What can hang from each mark
S: C
Q: C
W: G H
V: G
G: C V W
E: G
Y: G S
C: G H S

Each row was made from one small tree. The marks that hang from a mark follow it in brackets, in alphabetical order. Every link used is in the known rows. Write each row's tree.
Known rows
V[G[C[H] W]]: [  7.2   7.4 -10.0 -14.1  -1.2 -31.1  33.0 -10.0  28.8   1.3 -16.7  -1.6
 -12.9  27.4  24.7  -3.6 -10.9 -32.8 -16.5  -6.4  -7.2   7.1  30.1  -5.1
   4.7 -32.0  12.6]
S[C[G H]]: [  4.3  10.1 -25.4  -2.6  13.2  -9.0  16.7  -5.0   3.6  -4.7   2.6  -1.4
  16.9   4.1  23.8 -37.6  29.9  11.2  11.8   5.1  -1.5  -5.9  26.1  -1.8
  -4.1   2.1  11.2]
G[V W]: [ -1.7   8.4   2.4   9.2  13.4 -15.0   3.1 -26.7  16.3 -13.3   6.1   4.5
   0.5  24.1  -0.7   7.4  -2.1  -8.4   2.9   6.0 -11.4  12.7  32.0 -24.3
   3.8 -18.8  -6.4]
E[G]: [ -4.0  11.3   5.0  -3.5   1.7   2.6   2.6  12.2  12.4  -2.0  -8.2   0.7
 -14.7   3.6   3.9  -1.2  -1.3 -15.7   4.7  -4.0  -0.9  14.7 -13.4  -6.8
 -11.7  -3.3  -3.8]
V[G[W]]: [  9.2  -2.1  -5.6 -10.5  -6.1 -11.2  29.5  -5.7   4.5  -0.2 -20.5 -10.3
 -13.9  19.4  13.1   7.9 -17.0 -10.9  -8.5   0.6  -5.5  10.6  -1.3 -18.4
  15.3 -13.9   9.5]
W[G[C[S] V] H]: [-18.3  39.5  -8.0   7.9  13.1 -21.3  -5.8  13.2  17.1 -30.4  -6.0  -4.7
  17.7  33.1 -21.8 -38.5  10.6 -20.6 -28.2 -10.9 -11.5  27.4  -3.4  -1.8
 -41.1 -35.7   2.8]
Q[C[G[V] S]]: [ 16.9   6.0  -3.4  10.0  13.2  30.8 -23.9  -0.2   0.9 -17.0  -8.1  -5.9
  26.7  17.6  36.7 -49.5  28.4  12.7 -10.1   5.1 -26.2   7.9  20.1  11.9
 -18.4 -14.7  -9.6]
S[C[G]]: [  5.7  17.4 -25.3   1.7  11.6  -1.0   0.6 -14.3  -3.7  -6.6   0.6  -7.5
  19.0   3.3  16.6 -19.0  22.9  19.8   9.0   1.4  -3.0  -2.2   3.5 -12.7
 -15.7   3.9  13.6]
G[C[S]]: [ -8.2   4.8  -6.1  -8.0  -0.2  -5.2  -8.6  -8.5   8.0  -4.6 -12.4 -13.7
   3.7  14.5  25.9 -24.8   8.5 -14.3 -18.4 -15.2 -14.6  -3.1   2.8  18.8
 -23.9 -15.1  -8.6]
Q[C[G[V W] H S]]: [  8.9   3.6   1.1   7.4  19.7   9.9  -4.0  -7.2  15.0 -22.6  -5.6 -14.3
  15.5  31.8  46.5 -64.1  23.9  -1.8 -13.7  14.9 -25.2   8.1  59.4   7.1
  -2.5 -26.3 -14.4]
G[C[H S] V W]: [-14.8   6.3  -1.7  -4.5  12.1 -27.5  10.9 -27.4  32.4 -15.9  -7.4  -0.1
   1.5  37.5  34.8 -35.5  11.8 -29.8 -12.4  -5.1 -25.8   6.3  60.3   7.0
 -11.2 -36.4 -16.5]
S[C]: [  0.0  12.6 -22.0  -6.9  11.9  -5.7   2.5 -17.7  -4.7  -6.5   5.0   4.8
  18.6   5.9  -1.5   0.0  14.2  14.0  17.3  -5.9  11.3   2.0  -2.5  -4.5
  -3.7  14.3  11.1]
C[S]: [-11.1 -13.3   1.4  -8.9 -10.2   7.0   5.3   3.4  -8.7  -3.7 -18.8 -16.4
   3.0   6.7  21.8 -33.2   7.6   1.9  -6.8  -3.7  -9.9  -4.1  -4.2  17.9
  -2.9   3.6 -10.8]
G[C V]: [  3.7  23.1  -8.3   9.3  15.1 -13.2 -12.0 -21.4  23.7  -6.8   9.5  20.8
  10.1  17.4   0.8  13.6   9.7 -15.0  -3.6 -11.3 -17.7   7.0  25.0  -7.0
 -23.3 -27.8   1.7]
Y[G]: [ -7.0  -3.5  -4.2   3.4   8.6  -6.9  10.8   0.2  -2.5 -15.0  -2.8  -1.2
   7.7  -4.7   8.6  -2.5   6.8 -10.0  -9.4   2.3   0.6   2.4 -12.6  11.0
 -13.5  -6.4   0.5]
C[G[W] H S]: [-12.3  -9.8   1.4  -6.0   0.1  -9.9  20.6  -2.9   9.0  -9.5 -19.9 -34.8
  -7.9  18.9  53.2 -65.8  10.5  -8.4 -18.9  13.1 -21.2  -5.7  41.2   5.0
   0.9 -18.3 -14.8]
C[G[V W[H]] S]: [ -3.7   8.2  -0.6   2.7  12.6  -3.6  15.5  -2.7   9.2 -29.0 -16.3 -20.3
  11.1  32.6   7.9 -51.3  11.4  -3.4 -27.8  11.8 -39.8  18.5  21.9 -25.9
 -19.6 -24.8  -6.2]
G[C[S] V W]: [-10.1  13.5  -2.2   0.5  11.6 -20.0  -5.6 -34.4  20.7 -19.5  -8.5  -6.3
   6.4  37.7  26.4 -15.7   5.2 -19.9 -15.8  -9.6 -26.3   7.6  34.2  -4.8
 -20.3 -33.4 -14.1]
Q[C[G[W] H S]]: [  8.8  -0.8   1.4   2.2  11.4   9.6  -4.2   1.7   8.4 -18.8  -9.6 -33.2
   5.3  21.5  52.8 -69.5  13.9  -2.6 -20.4  16.4 -13.1   1.1  41.1  14.7
   1.7 -15.4 -14.3]
Y[G S]: [-29.2 -11.9  -0.4  19.2  28.2  -5.2  24.3 -11.4  17.0 -29.8   3.6   0.5
  19.0 -13.6  12.8  -7.4   8.9  -7.3 -13.1  -3.4  16.0   6.9 -14.0  23.8
 -12.2   1.2  16.3]
G[V]: [  0.5   4.6   0.2   4.8   5.2  -1.0   1.2  -9.0   7.7  -5.3   5.1  17.7
   9.3  10.6  -6.2   4.8  10.4   0.0   8.3  -0.7 -12.3   7.6  18.4  -8.9
   0.6 -10.9  -2.5]
G[C]: [  1.0  16.8  -6.3   3.7   8.9 -12.7 -13.1 -13.7  16.5  -3.2   5.1   1.6
   4.0   7.8   5.2   8.6   0.3 -15.6 -11.0 -10.8  -3.3  -0.5   7.7   1.4
 -20.8 -17.7   3.4]

Which tree is each row?
[-13.7   9.3  -2.4  -4.5   6.4 -19.1  -6.0 -24.5  14.7 -15.0 -11.7 -24.0
  -2.7  29.0  30.2 -19.5  -3.8 -18.8 -24.6  -7.8 -16.3   2.4  18.3   2.9
 -19.7 -24.1 -13.8]	G[C[S] W]
[-24.8  23.2  -3.7  27.9  55.8 -32.7  21.4 -30.2  50.5 -59.3  11.5  10.2
  31.8  22.7 -17.8   1.1   3.2 -33.3 -36.1  -3.7  -5.8  30.8  11.2 -10.3
 -38.2 -34.6  21.8]	Y[G[C V W[H]] S]
[-20.3  32.3  -7.0  11.5   8.2 -21.9 -18.1  -3.2  18.5 -17.7  -5.2  -5.8
   9.3  29.6  14.3 -30.6  12.2 -18.5 -13.6 -16.0  -5.2  12.8  10.1  10.7
 -31.9 -35.9  -3.8]	W[G[C[S] V]]
[ -8.8 -13.2  -3.1  -8.5  -7.3   4.5  19.4  13.5  -0.5  -0.1 -20.5 -22.4
  -1.5   5.1  50.1 -69.0  23.5  -0.4 -12.1   6.9 -21.2 -10.4  24.6  21.3
  -3.9  -9.2 -11.0]	C[G H S]
[ -8.7  20.2  -3.6  -4.5  20.6 -19.4   4.6 -18.9  20.8 -30.0  -7.7  -6.6
  13.8  42.4  -7.4 -22.6   3.6 -22.2 -29.9  -4.3 -33.4  22.7  24.8 -17.4
 -29.4 -32.0  -4.0]	G[C[S] V W[H]]
[ -8.9  32.3   1.6   2.4  21.6 -33.2   7.7 -17.8  50.2 -15.7   3.2  15.1
 -12.7  36.0  13.6  -3.5   3.6 -46.5   0.1  -3.3 -19.0  24.5  50.2 -19.1
 -17.9 -42.9  -7.8]	E[G[C[H] V W]]
[ 26.8  26.6  -2.0  13.9  27.7   9.6 -13.5   6.5   9.3 -30.4   6.4 -20.6
  14.0  20.7 -12.6 -26.1  -3.6  -0.3 -32.1  21.3 -10.1  21.8   8.7 -26.7
 -15.1 -14.7   6.3]	Q[C[G[W[H]]]]
[  6.9  33.6 -24.5   6.6  32.7 -17.9  14.7 -25.1  11.5 -30.8   7.2   1.0
  29.2  32.0 -19.0 -18.8  18.2   8.0  -3.7   9.8 -19.8  24.4  24.4 -50.2
 -20.0 -15.5  15.7]	S[C[G[V W[H]]]]
[ 12.0  -4.4  -1.2  -0.7   7.1  25.2  -7.1  17.9  -0.3  -9.5 -11.2 -21.6
  11.9   8.5  49.0 -73.6  26.0   3.7 -15.7  10.6 -13.4  -4.6  26.9  32.6
  -5.7  -4.8 -11.7]	Q[C[G H S]]
[  8.0  20.2  -1.7  11.5  20.7  -9.7  11.3  -7.2  16.5 -26.7   0.1  -3.8
  11.7  26.6 -16.5 -19.7   4.8  -4.5 -20.6  16.1 -30.0  21.0  24.4 -45.3
 -17.1 -28.2   4.7]	C[G[V W[H]]]
[ -2.5  -9.3 -11.4 -27.1 -15.1 -10.3  34.8  10.2  11.7   5.9 -35.2  -5.8
  -6.1  18.4  42.9 -38.9   9.6 -23.2 -17.2 -16.6 -18.4  -0.9  12.0  30.5
  -4.8 -19.7   3.6]	V[G[C[H S]]]
[ 16.4  17.6  -1.0   8.7  26.0  15.3  -8.1  -0.7   8.4 -38.7  -6.9 -18.6
  26.7  36.4   5.5 -53.8  14.8   1.8 -31.2  15.6 -32.8  26.7  22.8 -17.5
 -20.5 -22.4  -5.7]	Q[C[G[V W[H]] S]]
[ -7.5  -0.6  -1.0   5.1   5.4  -3.8   5.0 -19.1   7.1 -17.4 -16.0 -20.2
   3.4  28.1  41.7 -43.0  14.1  -1.0 -12.4   6.6 -34.0   3.8  33.6 -14.0
 -12.6 -27.9 -14.8]	C[G[V W] S]
[-25.5  26.4  -5.7   5.7   5.1 -30.4  -1.1   3.4  26.6 -14.3  -3.4   1.5
   5.7  29.6  20.0 -50.4  19.3 -26.9  -9.2 -11.2  -5.0   9.8  32.8  21.7
 -22.0 -37.2  -7.6]	W[G[C[H S] V]]
[ -9.2  45.0  -8.2  20.1  14.6 -29.5 -22.4  -7.3  26.0 -16.6  14.2  10.6
   7.7  24.3  -8.8   2.8   3.8 -18.7  -6.4 -12.1   2.9  15.8  11.0  -9.7
 -30.6 -38.6   5.1]	W[G[C V]]
[-11.7  -5.4   1.2   0.4   3.0 -12.0  22.0 -10.8  15.1 -15.0 -17.1 -16.8
   0.2  28.7  48.2 -61.8  20.3  -7.8  -8.6  11.9 -32.3   1.7  57.9  -1.9
  -2.3 -28.6 -15.1]	C[G[V W] H S]
[-13.2  -2.7  -5.3 -12.0   0.5 -13.4   6.6  -0.1  14.2  -1.8 -12.1  -7.7
   0.1  15.0  34.9 -43.5  14.0 -20.5 -16.2  -8.9 -11.9  -6.4  28.4  31.1
 -10.8 -16.5 -10.7]	G[C[H S]]
[-27.2   6.6 -21.2  19.0  45.1 -10.7  25.3 -37.4  18.2 -41.0  11.6  24.1
  46.3   1.6   1.4  -2.3  33.7   3.9  11.3 -11.2  14.9  15.3   1.4  11.7
 -17.4   4.6  24.2]	Y[G[V] S[C]]
[ 15.6  14.3  -1.5   2.0  20.1  17.8  -9.9   9.0  -1.5 -32.8 -10.2 -36.6
  18.3  25.8   9.9 -57.7   3.2   3.3 -38.4  16.8 -19.1  18.2   4.4  -9.5
 -19.1 -10.8  -4.7]	Q[C[G[W[H]] S]]
[-12.7   1.8  -5.7  -6.9   6.5 -13.1   7.7 -10.9  23.5  -6.6  -9.5  10.8
   9.8  24.3  29.4 -38.1  26.8 -20.9  -6.1 -11.2 -25.0   1.0  45.9  23.7
 -15.2 -27.5 -11.7]	G[C[H S] V]
[  3.8  10.3  -9.8 -22.2  -1.4 -17.8  31.3   0.8  12.2 -16.9 -34.9 -22.0
  -2.2  37.4   4.9 -25.3 -10.7 -25.3 -41.6 -10.5 -21.7  19.8 -12.6 -10.7
 -17.5 -27.1  10.5]	V[G[C[S] W[H]]]
[ -3.4  19.8  -2.1   3.6  22.0 -34.2   6.1 -28.7  39.2 -13.1  11.9  13.9
   2.1  31.2  12.6  -2.2   4.6 -30.3  -5.3  -1.1 -15.2   9.0  63.5 -10.7
  -7.7 -39.7  -4.7]	G[C[H] V W]
[-11.3  33.5   1.4  -8.1  19.9 -17.8   7.4  -6.4  36.4 -32.2 -18.2  -4.4
   1.4  44.7  -5.8 -23.6   2.6 -38.5 -25.8  -7.4 -34.9  37.2  12.8 -25.5
 -40.1 -35.8 -10.2]	E[G[C[S] V W[H]]]
[  9.1  20.0 -27.9   6.4  18.3  -3.9   0.3 -24.0   3.9 -12.6   5.4  11.4
  29.9  13.6  12.3 -12.8  34.1  18.3  15.3  -0.9 -15.2   4.1  19.1 -20.3
 -18.0  -6.9  12.2]	S[C[G[V]]]
[ -3.7  -3.7  -4.6   1.9  -3.0  11.0   2.6  -3.3  -0.1  -8.8 -19.0  -9.3
  12.4  15.4  37.6 -45.9  26.6   7.8  -6.6   0.7 -36.9  -0.6  17.3   0.2
 -18.1 -17.6 -11.5]	C[G[V] S]
[-20.8  28.5  -4.5   6.9   2.3 -21.6 -17.6   6.8  11.6 -12.5  -8.0 -23.8
  -1.4  18.5  16.6 -34.6   2.4 -14.8 -21.9 -14.5   8.6   4.5  -8.8  18.0
 -30.7 -25.2  -5.3]	W[G[C[S]]]
[ 12.3  -0.1  -2.5   3.4  11.9  21.7  -5.1   6.9   6.1 -14.3  -6.5   0.0
  23.1  18.9  45.2 -68.3  35.9   3.6  -5.5   8.2 -27.0   3.4  43.7  25.7
  -6.7 -15.7 -12.1]	Q[C[G[V] H S]]
[ -5.2  26.6  -2.6   0.6  14.1 -17.0   7.6  -0.4  43.8  -6.5   1.7  28.0
  -5.8  21.5  12.2  -6.7  17.3 -38.3   5.7 -11.1 -16.4  18.4  36.2  -3.2
 -24.1 -33.1  -4.3]	E[G[C[H] V]]
[  3.0   2.2  -5.9   7.2   6.9  -4.6  16.1   0.5  18.2  -3.2   1.4  13.7
   4.4   8.4  23.4 -34.6  25.3  -5.0   4.9   9.7 -24.5  -0.4  45.2  -3.7
  -3.3 -23.8  -0.5]	C[G[V] H]
[-18.7   8.9  -6.2   3.9  19.5 -28.9   3.7 -32.0  22.0 -35.3  -9.9  -6.7
  14.1  32.7  34.9 -16.2  14.4 -30.7 -26.8  -8.0 -24.2  11.8  24.4   6.8
 -35.3 -42.4 -14.5]	Y[G[C[S] V W]]
[ -4.6   4.7  -0.6  -2.6   6.2  -2.4  15.2   6.7   0.0 -24.0 -20.8 -39.4
   3.8  23.0  11.6 -56.5   1.5  -1.8 -35.7  13.9 -27.5  11.9   4.2 -19.1
 -16.5 -15.6  -5.8]	C[G[W[H]] S]
[ -2.2  32.9   0.6   2.2  14.6 -22.4  -8.1 -15.7  35.9 -13.2  -2.8  -7.9
 -19.9  26.2  12.2  11.3 -12.7 -38.0 -11.1  -8.3  -6.8  19.2   7.8 -23.9
 -27.6 -30.5  -7.4]	E[G[C W]]
[-15.7  21.4 -19.0  16.7  44.2 -11.2  27.7 -24.0  21.7 -40.8   5.4 -19.3
  33.2  13.3 -11.9 -30.4   9.5  11.9 -16.3   6.7   7.5  19.9  -0.6 -30.1
 -15.6   5.4  33.4]	Y[S[C[G[W[H]]]]]
